What can hang from each mark:
J: M
M: C F Z
F: M R V
C: M
Z: M R
V: F J
R: F

Every row comes from one small tree of marks. The marks that hang from a mark follow it in brackets, in alphabetical order. Every link used is in the known rows. Which tree was each row made from?
Known rows:
R{F{M{C Z}}}: [ 26.9 -29.4  31.1  20.7   2.0 -10.5  -6.5  29.6  -1.1 -15.3  -0.3  -1.4
   1.1 -26.5  18.0   3.5 -26.5  19.6   5.3  -6.9 -37.8 -18.4  22.5   0.2
 -13.3 -27.3  -2.5 -12.9  -7.4  39.2   3.2]
V{F{R}}: [ 35.0   1.8 -25.8   9.1  10.6   9.1  -8.0 -52.7  -8.6  -0.3   6.4   7.6
  10.8   9.9 -32.9  25.3  38.2 -26.9   1.6  16.3  -6.0  16.3   8.9  15.7
  18.1 -51.7 -19.3   5.3   4.9 -17.2  11.4]
V{F{M{C Z} R} J}: [ 29.0   2.3  16.9  14.5  41.2 -39.8  22.5 -13.5 -22.1  -6.5  27.4  15.7
  -4.4 -11.2 -27.7   9.3  29.2 -51.1   7.2  -4.1 -22.1  10.8  39.9  33.8
  -2.7 -15.5 -25.9  -3.6   3.3  43.1 -20.5]
V{F J}: [ -6.6   7.9 -14.5   2.6  34.8  27.3  -3.2 -85.0   3.1  13.5  31.4 -12.6
 -17.8  20.5 -37.5  -0.1   5.3 -36.5  -3.7   3.6   5.0  53.2   5.0 -19.7
   8.9  -9.7   4.0   9.4   1.9 -20.9  -6.6]
R{F{M}}: [ -8.8 -12.4   1.9  14.2  14.2  18.5 -22.0 -27.7  16.4   0.5  -2.5  -1.2
  -0.8 -23.1  -6.7   6.5 -31.7  22.4  16.3   3.2 -28.5   5.7  20.6  10.4
  28.7 -27.5   8.7  -6.9   4.4  12.1   9.3]
Z{M{C F}}: [ 34.3 -17.2  -7.9  -6.7 -25.8 -19.7  -2.8  -9.5  -6.7   1.2  -7.7  26.1
   8.6 -10.1  -2.8  11.4 -33.2 -15.5  -4.5  10.4 -36.1 -37.2  22.8 -17.4
 -42.3 -24.0  16.0  24.7  12.3 -53.7   9.8]
Z{M{C} R}: [ -1.8  -1.2  11.4 -10.0 -14.0  13.1  -9.6   6.5  16.6   1.7 -34.0  34.2
  24.5 -24.3  25.9  -2.5  -5.2  -2.1 -18.2  11.0   6.5 -36.3   5.4  15.5
 -48.4  -6.9 -20.7   0.3  -2.5 -32.5  32.4]
R{F{M{C Z} V}}: [ -9.8 -12.2  38.5  19.9   1.3  13.4   6.8  30.2  -9.8 -11.8  -3.5   1.7
   3.8  -6.1  23.7  -0.4  -4.5  43.2  10.9 -12.9 -22.1 -32.0   7.3  21.4
  11.1 -44.0  11.9 -27.5 -23.1  57.7   0.3]
Z{M{C F{V{J}}} R}: [-41.8   3.8 -13.0 -19.1  -3.4 -13.6  16.6 -19.2  10.8  19.0 -11.2   6.3
  -3.9   4.5   7.2  -6.1  -2.1  -3.8 -17.0  -8.0   8.8 -17.8  -9.1  18.7
 -16.0  12.5  -1.7   5.2  14.1 -35.7   8.2]
J{M}: [  3.5  15.2   8.3   3.7 -10.6  31.3 -19.3 -11.3  -4.5 -20.4   5.8  20.1
  14.9  -8.8  17.0  -7.8 -12.4  -7.3  26.0   3.8  13.7  15.9   1.1 -35.2
 -11.0 -11.7  19.9  11.5  -2.4  -9.9  -4.2]
M{F{V{J}} Z{R}}: [  7.0 -13.4  -6.3 -20.9 -19.9   7.1  -1.8   6.0   6.7  27.4   1.1 -25.0
 -14.9  22.5  -3.5   0.4   5.7   5.5 -24.9  -1.0  15.2  -2.1 -30.0   3.7
  29.8  47.2 -12.5  -5.2  -7.3 -15.1   0.5]
V{F{M{C}} J}: [-16.2  13.1  14.3  18.5  29.0 -10.5  13.6 -49.2  -5.1  -6.5  23.4  19.6
  -3.4  -2.4 -23.6  -5.1  -9.8 -49.2  18.0 -15.8 -18.8  40.1  27.1   8.5
  -5.9 -21.8 -11.2   6.4   4.9  17.4 -15.1]
M{F{V{J}}}: [-27.8  -0.5 -23.4 -17.2  -9.5  18.6   0.0 -33.1  -8.8  22.3  16.4  -9.0
 -11.1  31.1 -18.6   0.6  -4.4  -9.0   5.3  -9.2   0.6  20.3 -16.3   5.5
  36.3  -2.1  22.3  14.3   4.1 -25.0 -21.3]
V{F{R} J{M{C}}}: [ -6.1  37.7 -20.3   8.7  58.0 -30.8  29.7 -42.3  -5.9 -13.5  18.8  12.4
  -3.5   6.6 -21.3  -5.3  25.3 -51.1  14.9  -7.4   5.9  30.0  12.7  -6.0
 -24.0 -11.7   5.0  18.7  23.3 -10.5 -18.5]
J{M{F}}: [ 27.5  -3.0 -12.3  -7.8 -30.3 -10.1 -16.7 -13.5   2.0 -13.1   6.2   1.3
  12.2   2.4  -0.2   5.4 -23.0 -10.7  13.7   5.5 -14.0  15.1  13.2 -30.0
  -1.7  14.6  22.3  25.9   8.5 -46.9  -5.1]
C{M{F{V{J}}}}: [-26.6  11.1   0.2  -2.8 -34.3   2.1 -23.0   2.6  -4.4  22.5  10.5  -5.2
 -12.8  31.6 -15.3  -2.2 -34.8 -26.8  12.9  10.4  10.2   8.6 -24.8  -6.8
  29.9  -9.6  17.5  23.5  15.5 -19.5 -30.9]
M{C F{R V{J}}}: [-15.8  -1.4 -29.8  -2.4  17.2 -22.5  19.4 -11.4 -10.2  20.5  -2.9  11.8
  -9.4  22.3 -13.7   3.6  17.1 -32.2   4.6 -23.2   0.0 -12.6 -28.8  36.2
  17.5 -28.6   6.1  22.4  25.9 -11.9 -29.0]
Z{R{F{M}}}: [-22.9 -17.6  -2.6   2.8   8.1  10.0 -22.2 -26.1  43.3   7.8 -19.6 -16.5
   6.0 -33.0  13.3   7.4 -25.1  22.4  -0.4   2.1 -14.7  15.5   9.5  28.7
  28.1   1.2 -23.7 -15.1  -4.6  14.4  32.7]

Write each row's tree:
[-14.7   8.7   8.3   4.9  -4.8  13.2   6.5  43.1   6.2 -16.6 -20.7 -14.2
  -3.9  -5.5  38.7 -11.4  13.9  61.9  -3.6 -10.5  22.8 -25.0 -22.6 -11.1
 -20.7   9.5  13.0 -27.9 -12.8  23.7  11.4] : J{M{C Z{R{F{V}}}}}
[-14.3  11.4 -17.0  -4.1  -5.7 -15.6  -8.2   7.3  -7.9  36.3  -7.2   1.1
 -11.6  23.1 -36.4  11.1  -9.9 -32.2  11.8   9.1   2.8   1.3 -28.0  24.9
  38.4 -15.8   0.1  23.1  38.5 -25.8 -25.3] : C{M{F{R V{J}}}}
[-38.1  12.5   9.8   2.7  34.6  21.3  18.1  11.9 -14.6 -16.0  22.4 -14.5
 -21.8   7.9  16.3 -18.7   4.3  32.2  15.3 -16.1  23.6   1.5 -10.7 -37.1
 -11.9   1.3  46.5 -10.3  -7.6  26.8 -29.3] : R{F{V{J{M{C Z}}}}}
[ 26.2  -6.8   2.2   0.6 -40.8   4.8  -0.9  29.0 -32.1 -20.0  14.5  -2.1
  16.2  22.1  -4.9   6.5   4.5  30.2  14.6   7.5  -7.0  -4.8  -1.2 -23.0
  13.7  11.9  36.2   2.3 -14.8  -7.8 -10.5] : J{M{F{V} Z}}
[  3.5  -6.4  18.6   3.4  10.0 -21.0  14.1  -9.8   7.5  -7.3   8.3   0.6
  -6.4  -9.3  -6.7 -10.3   5.5 -24.8 -13.0  -6.9  -7.1  17.9  20.4   9.1
  -4.6  25.4 -39.5 -16.0  -9.1  44.0   7.1] : V{F{M{C Z{R}}} J}
[  6.5  -3.9  12.0   0.8  13.5  -5.8   2.6 -31.3   9.1   2.4  22.1 -10.6
  -4.7 -12.0 -22.9  -1.5  11.8 -17.2 -16.2  10.0  -6.4  38.0  29.4  15.6
  20.5  33.4 -40.7 -17.8 -15.1  24.2  13.6] : V{F{M{Z{R}}} J}
[-83.5  25.1 -19.5  -9.1  43.9  28.3   2.1 -36.9  40.3   0.9  -3.0 -29.8
 -13.2   0.7  10.5 -12.0   5.7  38.2   9.0 -10.1  40.9  32.7 -25.5  -4.7
  25.0  30.6  21.6 -12.8  -4.1   2.7   2.6] : Z{R{F{V{J{M}}}}}
[ 16.4   4.0   1.5  -7.5 -48.9 -23.0   6.3  58.5   4.4 -19.6 -12.7  -6.1
  13.0  10.0  31.0  -6.6  10.7  23.4  -0.8 -11.0   0.7 -32.8 -16.1 -20.1
 -15.2  26.7   5.0  -1.2 -11.9   2.7   9.2] : J{M{C F{V} Z{R}}}
[ 35.8 -20.1  -4.3  -4.8 -51.0 -10.6   4.4  47.8  -2.7   8.0 -23.6  -5.0
   6.9  19.0  26.3  -2.8  18.7  21.1 -22.4  -9.2  -1.0 -38.0 -23.7   6.5
   0.8   3.1 -22.0 -13.8 -13.6   0.8  23.0] : M{C F{V} Z{R}}
[-82.2  32.8 -16.6  -4.0  36.0  12.2  13.6 -14.4  33.9  -7.4 -11.2 -17.5
 -15.5   4.2  29.6 -19.8   2.1  30.0   5.5 -27.9  38.9  12.7 -28.0  -5.7
  -8.2  23.7  14.3  -7.4   5.6   7.1  -7.7] : Z{R{F{V{J{M{C}}}}}}
[ 37.2  -4.8  24.3  11.7 -17.5 -26.1   3.2  13.2   1.4 -17.4  -6.5  10.1
  13.5 -13.0  12.5   3.9  10.2  -5.0  -7.5  -6.7 -19.5  -6.5  17.8  10.6
 -14.0   1.8 -45.1 -23.5 -23.4  36.1  30.1] : V{F{M{C Z{R}}}}
[ 80.7 -36.8 -15.8  -9.0 -30.3 -21.4  -7.8  19.3 -20.7  10.7  -1.9  -7.3
   8.6   3.8 -20.2  26.6  12.6 -12.0 -11.9  24.5 -25.5 -20.4  10.6  10.7
  14.1  -7.1 -17.4  11.4  13.2 -26.4   4.2] : M{F{R} Z}
[ 37.9   4.1  30.5   9.4 -26.9   4.4  -2.1  43.2 -32.8 -32.4   1.6  13.1
  17.6  -8.6  20.4 -13.3 -12.5   0.8   9.4  -4.0   6.1  -6.6   9.9 -40.2
 -47.5  -3.6  16.2   9.9 -12.8  10.4 -11.4] : J{M{C Z}}
[-52.0 -10.7  -7.8 -11.1  15.5  40.0 -16.4 -33.4  29.6  18.3 -28.8  -9.4
   6.9 -11.3   0.8   5.5  10.0  66.9 -19.9  27.3  13.8 -25.2 -14.3  21.6
   5.8  -6.9  18.2 -25.6  -9.3 -25.0  40.1] : Z{M R{F{V}}}
[ -5.9  10.6  -7.6  -6.8   2.2 -35.6  12.0 -17.3   2.4 -15.8  19.8   2.1
 -17.6   9.3   5.8 -18.9 -34.8 -43.8  14.9 -20.0  -5.4  11.5   4.0 -41.2
 -27.4  21.2  22.2  42.6  18.2 -28.5 -32.5] : V{J{M{C F}}}
[-76.7   8.1  -5.7 -15.6  36.3  20.6  13.4 -26.8  36.2  26.7 -11.8  -6.7
 -18.0  -6.4   9.2 -14.2   2.4  31.0 -15.1   0.6  21.4 -12.8 -16.8  18.3
 -14.7   3.5  15.4 -12.2  -4.0 -14.2  13.2] : Z{M{C} R{F{V{J}}}}
[  1.5   2.8  16.2  -9.2   7.6  36.4  -0.2   7.6 -29.7 -15.3  27.2   2.0
  -3.3   0.6  -0.7 -17.8  -2.2  -9.5   6.0   9.7  20.3  30.8  13.6 -43.9
 -18.9  31.8  19.2  12.5   0.1  -4.4 -27.4] : V{J{M{Z}}}
[-53.8  -6.1  -0.7   7.5   8.8  21.8 -16.6 -15.5  35.7   0.9 -27.9 -13.0
   8.5 -16.8  10.2  -1.7   0.7  54.9  -0.2   1.1  -6.8  -3.7 -13.8  46.2
  49.4  -6.9  -6.7 -31.2 -14.8  32.5  29.5] : Z{R{F{M V}}}
[-20.8  27.3  22.2   3.9  28.9   4.6  29.2  31.1 -43.8  -8.8  10.3  16.8
   6.3   3.7  -0.1 -11.9  40.1  -4.6  16.7 -22.8  32.2  -8.6  -3.6  10.6
 -21.5  -8.8  26.5   4.2   2.4  19.1 -37.7] : F{R V{J{M{C Z}}}}
[ 61.9  -1.4  11.8  -1.9 -40.9 -32.8  -1.9  38.9 -18.9 -26.9   0.5   6.0
   4.2   4.5  15.2   2.9 -22.2 -11.8   5.2  -0.3 -20.1 -19.0  12.9 -44.2
 -35.5   9.9  14.8  20.9  -0.9 -13.4  -4.7] : J{M{C F Z}}
[ 66.1 -22.2  -8.1  -9.9 -82.4 -11.7 -36.9  69.9  12.4  20.0 -24.1 -11.7
  -0.5  -1.1   1.8  13.4 -30.9 -13.8 -32.4  39.3  -6.6 -22.5 -14.8 -24.7
   3.5  23.4 -30.3  12.4  10.9 -19.5  19.2] : C{M{F Z{R}}}
[-17.8  -6.3  -0.1   7.4   8.6  -7.7  -8.3   4.6  43.3  -9.2 -31.5  -1.1
  -1.1 -38.3  29.8  -8.4 -28.3  14.8  -2.1 -11.6 -21.4 -13.9   1.2  15.8
  -2.2 -12.3 -25.3 -17.0   8.3  19.7  31.7] : Z{R{F{M{C}}}}
[  3.8   3.3 -34.7   2.1  45.0   2.1   1.1 -70.4  -3.4  24.5  21.5  -0.7
 -10.4  14.3 -45.6   9.9  36.5 -47.4  -5.9   4.9   6.5  41.1   9.7  17.0
  14.2 -18.5 -16.1  13.5  13.9 -11.8  -9.5] : V{F{R} J}
[ 50.6 -12.7  18.9  15.5  14.8 -12.6  -3.8 -13.0 -22.3  -5.1  15.0  20.0
  25.1 -11.3 -45.7  25.6  39.3 -11.1   6.7  21.8 -37.7   7.4  42.3  30.5
  23.5 -22.6 -25.9 -10.2  -4.4  24.0   7.7] : V{F{M{Z} R}}
[-16.2  24.6   4.6   1.4  34.9  23.2  18.8   2.3 -41.0  -7.8  25.9   2.6
   9.3   8.0 -13.7  -5.4  45.9   6.1  18.4  -3.1  32.2  16.0  -2.9  11.1
   9.8   7.3  21.5  -2.6  -4.3  12.8 -34.3] : F{R V{J{M{Z}}}}
[ -2.4  -8.3  13.4   7.7 -41.2  30.0 -26.9  57.6   8.2  25.2 -29.6 -21.9
  -7.8   6.9  19.5   1.4  -4.2  53.8 -17.4  32.4  25.8 -19.7 -48.8   3.7
  29.3  -9.2  -8.2 -27.0  -3.0  20.5  18.9] : C{M{Z{R{F{V}}}}}
[ 42.1  -9.6   9.3   1.4 -44.7  18.1 -11.0  45.7  -0.3  -1.0 -22.3   2.8
   4.3  -4.9  39.1  -4.4   6.5   1.3 -28.5  -2.0  14.7 -24.1 -15.3  -3.8
 -27.3  -4.7 -34.8 -10.8 -14.0  -0.3  25.6] : M{C Z{R}}
[ 19.3  -0.1  -8.9 -21.2 -14.2 -32.9  14.1  34.2  19.7  -9.4   1.2 -12.7
 -14.6   1.0  26.1 -15.1 -21.3 -21.6 -16.6  -9.9  10.8  -6.0   3.1 -36.5
 -35.4  57.2  -7.4  22.1  10.2 -12.9  -9.5] : V{J{M{C F Z{R}}}}
